Each row was made from one walk, in order. Every step used is in the known rows, and no mark comes twice. Write each row's walk.
Known rows
kufo leti liteg zonema fuvi zuku gemu: [0.907 -1.832 1.363 -2.851 -0.699 1.898 1.174 -2.018 0.730 0.776 0.864 -1.674 -1.095 0.752 -1.655 0.726 -0.118 -1.430 -1.287 -0.370 -1.457 -0.953 0.182 -0.055 -0.203 -0.509 0.835 3.261 2.190 0.718]
gemu zonema kufo: [1.630 -3.020 2.978 -0.272 -1.240 0.070 0.812 -1.328 -0.373 -0.178 -2.525 -0.718 -1.000 -1.067 -1.961 1.188 0.197 1.243 -0.197 1.371 -0.717 -4.481 1.158 -1.291 0.519 0.962 -0.139 2.422 1.394 -1.036]
futuv zuku gemu leti liteg zonema: [0.798 -2.268 2.350 -3.624 -0.812 1.833 0.959 -1.131 0.457 -2.155 -0.250 -1.216 -0.322 0.279 -1.682 -0.369 0.250 -0.656 -0.082 -0.591 -0.636 -1.270 1.092 -1.413 -0.918 1.457 -1.969 3.012 1.131 -1.181]
lirim zuku gemu zonema fuvi leti liteg: [1.008 -2.213 1.112 -3.605 -0.225 2.320 1.148 -1.705 0.743 -0.708 1.389 -1.243 -1.005 -0.314 -1.815 -0.795 -0.314 -1.535 -0.500 0.618 0.242 -0.810 -0.104 0.253 -1.289 -0.708 -0.768 2.709 1.647 -2.599]
zonema fuvi: [1.347 -2.122 2.063 -1.822 -0.320 1.017 -0.464 -1.250 1.075 0.012 -1.287 -0.950 -0.981 0.182 -2.122 0.770 -0.109 -0.518 -2.098 0.296 -0.531 -3.191 0.334 0.172 -0.262 -0.181 0.727 3.255 1.209 -0.880]
kufo zuku gemu leti liteg: [1.037 -3.526 2.463 -3.034 -0.840 2.827 0.746 -0.362 0.691 -1.358 0.194 -1.458 -0.001 -1.069 -1.617 0.371 0.180 -0.608 -1.556 0.187 -0.107 0.219 1.321 0.275 -1.635 0.706 -1.616 2.642 2.060 -2.498]
liteg zonema fuvi leti: [1.576 -1.267 2.034 -2.791 -0.866 0.887 0.042 -1.500 0.912 -1.539 0.133 -1.835 -0.925 1.228 -1.533 -0.957 0.035 -1.031 0.059 0.030 0.736 -5.142 -0.343 -1.018 -0.249 -0.770 0.345 3.311 1.182 -2.097]
kufo leti liteg: [1.842 -2.821 1.800 -4.048 -0.524 2.637 1.013 -1.123 1.099 -1.363 0.330 -2.704 -0.780 0.857 -2.692 2.513 -0.071 -0.227 -3.090 -0.914 -0.524 -2.090 1.656 0.246 -1.478 1.054 -0.991 2.821 1.377 -3.060]
fuvi zuku gemu zonema kufo leti: [2.054 -2.826 2.537 -1.125 -1.928 1.081 1.791 -1.389 -0.058 0.067 -0.972 -2.085 -1.441 0.469 -1.998 2.010 0.076 1.476 -0.901 0.154 -0.942 -3.576 1.093 -0.478 0.634 -0.314 0.817 2.795 2.392 -1.133]
kufo zuku gemu: [0.521 -2.987 2.770 -0.389 -0.785 1.141 0.564 0.344 0.380 0.907 -2.310 -1.943 -0.515 -1.166 -1.750 0.992 0.309 -0.632 -1.320 1.102 0.329 -0.828 2.297 0.634 -0.029 -1.051 0.335 4.059 2.733 -1.321]
liteg leti gemu zuku: [1.280 -2.903 0.794 -1.874 -1.759 1.647 1.162 -3.042 0.600 -0.183 -0.692 -0.652 -0.852 -0.919 -2.437 -0.418 -0.155 0.246 -0.114 1.421 -0.537 -0.509 0.841 0.245 -0.684 -0.637 -0.108 3.360 2.340 -1.237]
liteg leti gemu: [1.237 -3.209 0.804 -1.850 -1.070 2.650 0.346 -2.111 0.987 -0.712 0.156 -0.464 -0.618 -0.839 -2.201 1.309 -0.002 -0.154 -1.015 1.180 1.135 -1.761 0.938 -0.623 -1.147 -0.864 0.146 2.631 3.018 -2.349]
kufo zuku: [1.159 -2.581 2.098 -0.141 -0.556 0.965 0.209 -0.463 0.428 0.433 -2.902 -1.896 -0.669 -0.139 -2.357 1.371 0.178 0.560 -1.480 1.058 0.140 -2.596 3.214 0.819 0.015 -0.812 -0.045 3.463 1.955 -1.798]
leti liteg zonema fuvi zuku gemu: [0.475 -1.876 1.287 -2.486 -0.381 1.452 0.861 -2.159 0.552 1.247 0.559 -0.982 -0.862 0.111 -1.436 0.061 -0.099 -2.059 -0.900 0.327 -1.567 -1.063 0.167 -0.283 -0.206 -0.223 0.682 3.191 2.096 1.429]
fuvi zuku: [1.175 -2.107 0.479 -1.615 -0.818 0.877 0.519 -2.552 0.201 1.237 -0.374 -1.724 -0.868 1.268 -2.009 0.284 -0.126 -0.663 -1.382 1.248 -1.720 -4.880 2.375 0.266 0.179 0.046 0.750 2.545 2.160 0.652]
lirim zuku gemu leti liteg zonema kufo: [1.569 -2.562 2.831 -1.321 -0.750 1.611 1.668 -1.281 -0.061 -1.381 -0.140 -1.880 -1.046 -0.967 -1.463 0.871 0.334 0.374 0.109 1.321 0.304 -3.125 0.934 -1.656 -0.332 1.158 -1.056 2.267 2.022 0.270]
gemu zonema: [0.943 -2.379 1.428 -1.489 -1.195 0.452 -0.045 -1.242 -0.119 -0.194 -2.003 -0.196 -0.932 -0.482 -2.624 -0.110 0.090 0.138 -0.355 0.520 -0.988 -2.862 1.550 -0.378 0.163 0.507 -0.659 2.882 0.650 -1.829]
lirim leti liteg zonema fuvi zuku gemu: [1.029 -1.821 1.213 -2.938 -0.328 1.574 1.205 -2.487 0.719 1.048 1.003 -1.223 -1.047 0.242 -1.431 -1.014 -0.264 -2.227 -0.696 0.235 -1.378 -1.418 -0.188 0.041 -0.117 -0.631 1.470 3.104 2.281 0.890]
liteg zonema fuvi zuku: [1.176 -1.016 0.445 -1.574 -0.479 0.680 0.235 -3.290 0.473 1.091 -0.178 -0.905 -1.302 1.608 -1.915 -0.033 -0.209 -0.720 -0.569 0.398 -1.950 -4.325 0.778 -0.387 0.524 -0.341 1.131 2.721 1.367 1.987]
leti gemu zuku: [1.589 -2.964 0.735 -1.529 -1.349 1.034 1.305 -2.616 0.259 0.556 -1.113 -1.090 -0.695 -1.278 -2.502 -0.697 -0.139 0.419 -0.333 1.543 -1.006 -0.825 0.627 0.545 -0.101 -0.535 -0.540 3.239 1.959 -0.547]
fuvi zuku gemu: [0.449 -2.589 1.524 -1.503 -0.980 1.069 0.826 -1.345 0.170 1.553 -0.244 -1.785 -0.681 -0.009 -1.499 0.030 0.065 -1.646 -1.300 1.241 -1.115 -2.684 1.606 0.189 0.050 -0.386 0.942 3.306 2.851 0.589]
lirim zonema kufo: [1.471 -3.225 4.968 -1.155 -0.325 -0.239 0.426 -0.515 -0.370 -0.795 -2.083 -1.999 -1.216 -1.632 -1.826 1.209 0.260 -0.287 -1.210 1.650 -0.414 -6.060 1.850 -0.656 0.140 0.529 0.842 1.897 2.449 -0.359]
futuv zuku: [0.874 -2.759 2.564 -2.183 -0.610 0.548 0.783 -1.238 0.562 -0.425 -2.765 -1.577 -0.508 1.183 -2.069 0.289 -0.070 0.365 -1.585 0.495 -0.895 -3.576 2.946 -0.133 -0.047 0.282 -0.417 3.711 1.924 -1.908]

Which walk is each row?
[1.045 -2.525 1.956 -4.132 -0.461 2.038 0.740 -1.495 0.872 -0.944 1.033 -0.977 -0.527 -0.364 -1.591 -0.562 -0.192 -1.712 -0.750 -0.105 -0.158 -0.885 -0.685 -0.239 -1.415 -0.073 -0.653 2.841 1.336 -3.149] -> zuku gemu zonema fuvi leti liteg
[1.376 -2.894 3.378 -0.905 -0.445 1.286 1.755 -0.539 0.330 0.226 -1.583 -2.067 -0.775 -1.328 -1.442 0.704 0.228 -0.396 -0.274 0.889 0.403 -1.094 1.224 -0.272 -0.016 -0.521 0.543 3.446 2.705 -0.885] -> lirim leti liteg zonema kufo zuku gemu
[1.982 -2.819 0.901 -2.197 -0.662 2.089 0.620 -1.829 1.003 -0.432 0.891 -1.126 -0.589 -0.673 -1.654 -0.322 -0.184 -0.353 -0.471 1.063 1.399 -2.713 -1.047 -0.353 -0.620 -2.105 0.119 2.533 2.640 -2.609] -> zonema fuvi leti gemu
[1.516 -2.409 1.824 -4.261 -0.101 2.177 0.518 -1.691 1.265 -1.306 1.149 -1.827 -0.447 0.470 -1.700 0.129 -0.230 -1.543 -1.656 -0.009 0.127 -2.768 -0.045 -0.089 -1.685 0.256 -0.570 2.654 1.324 -3.146] -> zonema fuvi leti liteg
[1.738 -3.072 2.045 -2.976 -1.019 2.145 2.072 -1.851 0.306 -0.098 0.444 -2.000 -1.024 0.137 -2.009 2.210 -0.107 0.247 -1.597 -0.232 -1.443 -1.483 0.923 -0.330 -0.684 0.793 -0.354 2.358 2.028 -1.501] -> fuvi zuku gemu zonema kufo leti liteg
[0.397 -2.696 1.976 -1.409 -1.343 0.642 0.289 -0.559 -0.197 0.286 -1.780 -0.184 -0.798 -1.307 -2.148 -0.300 0.196 -0.670 -0.197 0.593 -0.747 -1.120 0.984 -0.389 0.179 0.059 -0.395 3.364 1.319 -1.477] -> zuku gemu zonema
[1.199 -3.267 3.378 -0.221 -1.354 0.213 1.035 -0.760 -0.429 0.317 -2.386 -0.735 -0.888 -1.740 -1.584 0.920 0.289 0.590 -0.066 1.433 -0.498 -3.002 0.724 -1.283 0.544 0.633 0.087 2.835 1.914 -0.749] -> zuku gemu zonema kufo
[1.352 -3.087 3.677 -0.564 -1.777 1.511 0.746 0.217 0.034 -1.476 -1.381 -1.477 -0.424 -1.191 -1.094 -0.025 0.581 0.795 0.221 0.815 0.588 -2.105 1.204 -0.849 -0.020 -0.069 -0.598 3.031 2.460 -1.076] -> liteg zonema kufo zuku gemu leti
[1.309 -1.959 1.740 -3.412 -0.764 1.924 0.356 -1.389 0.496 -2.340 0.258 -1.370 -0.473 0.296 -2.099 0.039 0.293 -0.543 -0.373 -0.528 -0.532 -2.704 1.043 -1.436 -1.054 1.951 -1.980 2.452 0.505 -1.176] -> gemu leti liteg zonema
[1.409 -1.390 0.450 -2.790 -0.611 1.627 0.421 -3.320 0.606 -0.068 1.029 -0.605 -0.979 1.382 -1.690 -0.473 -0.227 -0.657 -0.497 0.039 -2.088 -3.083 0.310 -0.390 -0.228 0.300 0.159 2.112 1.297 1.312] -> gemu leti liteg zonema fuvi zuku
[0.370 -2.385 1.063 -1.270 -1.410 0.592 0.657 -1.712 -0.402 1.297 -1.045 -0.142 -0.920 -0.563 -1.974 -0.762 0.028 -0.803 0.148 0.919 -1.690 -1.576 1.205 -0.200 0.500 -0.333 0.160 3.029 1.717 -0.108] -> fuvi zuku gemu zonema
[1.573 -2.640 2.791 -1.740 -1.018 1.289 1.604 -1.905 -0.091 -0.823 0.009 -1.554 -0.680 -0.446 -1.096 0.787 0.296 0.073 0.131 0.894 -0.872 -3.624 0.561 -1.938 -0.204 1.574 -0.534 2.126 2.035 0.874] -> fuvi zuku gemu leti liteg zonema kufo
[1.137 -1.966 1.613 -1.563 -0.706 0.613 -0.448 -1.665 0.570 0.081 -1.691 0.383 -1.202 -0.243 -2.383 -0.014 -0.173 -0.023 -0.810 0.061 -1.204 -2.048 -0.061 -0.118 0.156 -0.283 0.260 3.047 0.507 -1.117] -> gemu zonema fuvi
[1.073 -2.260 1.872 -2.157 -1.688 1.696 0.294 -1.307 0.360 -0.856 0.655 -0.816 -0.648 0.074 -1.111 -1.402 0.186 -0.647 -0.091 0.286 -0.835 -2.382 0.085 -0.585 -0.106 -0.117 0.117 2.740 2.134 0.421] -> liteg zonema fuvi zuku gemu leti
[1.769 -3.292 2.791 -3.032 -0.972 2.197 1.765 -1.033 0.481 -0.845 -0.174 -2.010 -0.903 -0.428 -2.161 2.494 0.037 0.384 -1.880 -0.452 -0.689 -1.111 0.726 -0.509 -0.957 1.002 -0.788 2.691 1.672 -2.557] -> zuku gemu zonema kufo leti liteg
[2.034 -2.780 2.508 -0.789 -1.636 1.432 1.879 -0.669 -0.024 -0.464 -1.166 -2.437 -1.858 -0.066 -2.356 2.038 0.098 1.729 -0.895 0.629 0.237 -3.139 1.543 -0.200 0.491 -0.711 0.295 2.959 2.374 -1.660] -> lirim zuku gemu zonema kufo leti
[1.715 -2.392 3.030 -1.601 -0.407 0.814 1.185 -1.694 0.147 -1.020 -1.224 -1.843 -0.799 -0.309 -1.768 2.011 0.297 0.246 -0.567 0.710 -0.455 -4.507 1.046 -2.046 -0.269 2.009 -0.764 2.462 1.198 -0.063] -> leti liteg zonema kufo
[2.238 -3.219 2.722 -3.258 -0.632 2.342 1.540 -1.214 0.861 -1.233 -0.003 -2.837 -0.852 0.364 -2.290 3.180 0.001 0.590 -2.809 -0.364 -0.453 -2.957 1.318 -0.387 -1.231 1.370 -0.673 2.491 1.756 -2.631] -> zonema kufo leti liteg
[2.412 -2.659 1.439 -1.313 -1.831 1.104 2.166 -2.625 0.137 -0.215 -1.011 -1.880 -1.208 -0.602 -2.499 0.561 -0.010 1.720 0.266 0.739 -0.805 -1.560 0.167 -0.389 0.389 -0.532 -0.391 3.207 1.951 -0.255] -> liteg zonema kufo leti gemu zuku
[1.140 -2.089 2.185 -2.593 -1.236 0.945 0.224 -1.106 0.602 -0.730 -0.141 -0.848 -0.831 -0.052 -1.394 -1.503 -0.069 -1.108 0.182 0.315 0.445 -3.050 -0.809 -0.344 -0.219 -1.351 0.527 3.361 1.569 -2.841] -> zuku gemu zonema fuvi leti
[0.968 -2.135 2.085 -3.434 -0.881 2.027 0.525 -0.968 0.450 -2.073 0.467 -1.370 -0.388 -0.262 -1.783 -0.054 0.368 -1.141 -0.287 -0.466 -0.265 -1.506 0.620 -1.468 -1.057 1.640 -1.760 2.776 0.935 -0.974] -> zuku gemu leti liteg zonema
[1.174 -2.991 2.716 -0.101 -1.389 0.153 1.349 -1.654 -0.615 1.042 -1.820 -0.647 -1.014 -1.180 -1.461 0.681 0.145 0.508 0.173 1.692 -1.277 -3.483 0.892 -1.109 0.785 0.322 0.571 2.528 2.279 0.368] -> fuvi zuku gemu zonema kufo
[1.880 -2.602 0.842 -2.171 -1.443 1.198 1.341 -2.827 0.596 0.058 -0.120 -1.094 -0.768 -0.815 -1.999 -1.768 -0.291 0.092 0.327 1.319 -0.375 -1.315 -0.802 0.465 -0.226 -1.590 -0.044 3.264 2.064 -1.381] -> zonema fuvi leti gemu zuku
[1.769 -3.289 2.259 1.150 -0.894 0.777 1.204 -1.262 -0.264 0.860 -3.283 -0.587 -0.822 -1.784 -2.098 1.731 0.149 2.311 0.298 1.883 0.155 -1.646 1.766 -0.242 0.623 -1.269 -0.222 2.517 2.407 -1.282] -> leti gemu zonema kufo zuku
[0.912 -3.383 3.750 0.397 -0.873 0.862 1.123 0.228 0.131 0.915 -2.736 -2.052 -0.561 -1.605 -1.369 1.656 0.376 0.197 -1.021 1.656 0.463 -1.637 1.983 0.029 0.231 -0.855 0.589 3.684 3.067 -0.805] -> zonema kufo zuku gemu
[1.807 -2.006 0.752 -2.154 -1.428 0.976 1.361 -2.986 0.488 -0.238 -0.099 -1.045 -0.909 -0.592 -2.008 -1.889 -0.194 0.076 1.095 1.003 -0.433 -1.453 -0.960 -0.204 0.026 -1.412 -0.293 3.315 1.663 -0.745] -> liteg zonema fuvi leti gemu zuku
[2.000 -2.905 0.304 -1.766 -1.001 1.387 0.856 -2.217 0.124 0.007 -0.635 0.231 -1.002 -1.431 -2.612 -1.304 -0.222 0.313 0.502 0.835 -0.136 -1.560 0.039 -0.178 0.215 -1.170 0.015 2.241 1.699 -2.383] -> lirim leti gemu zonema
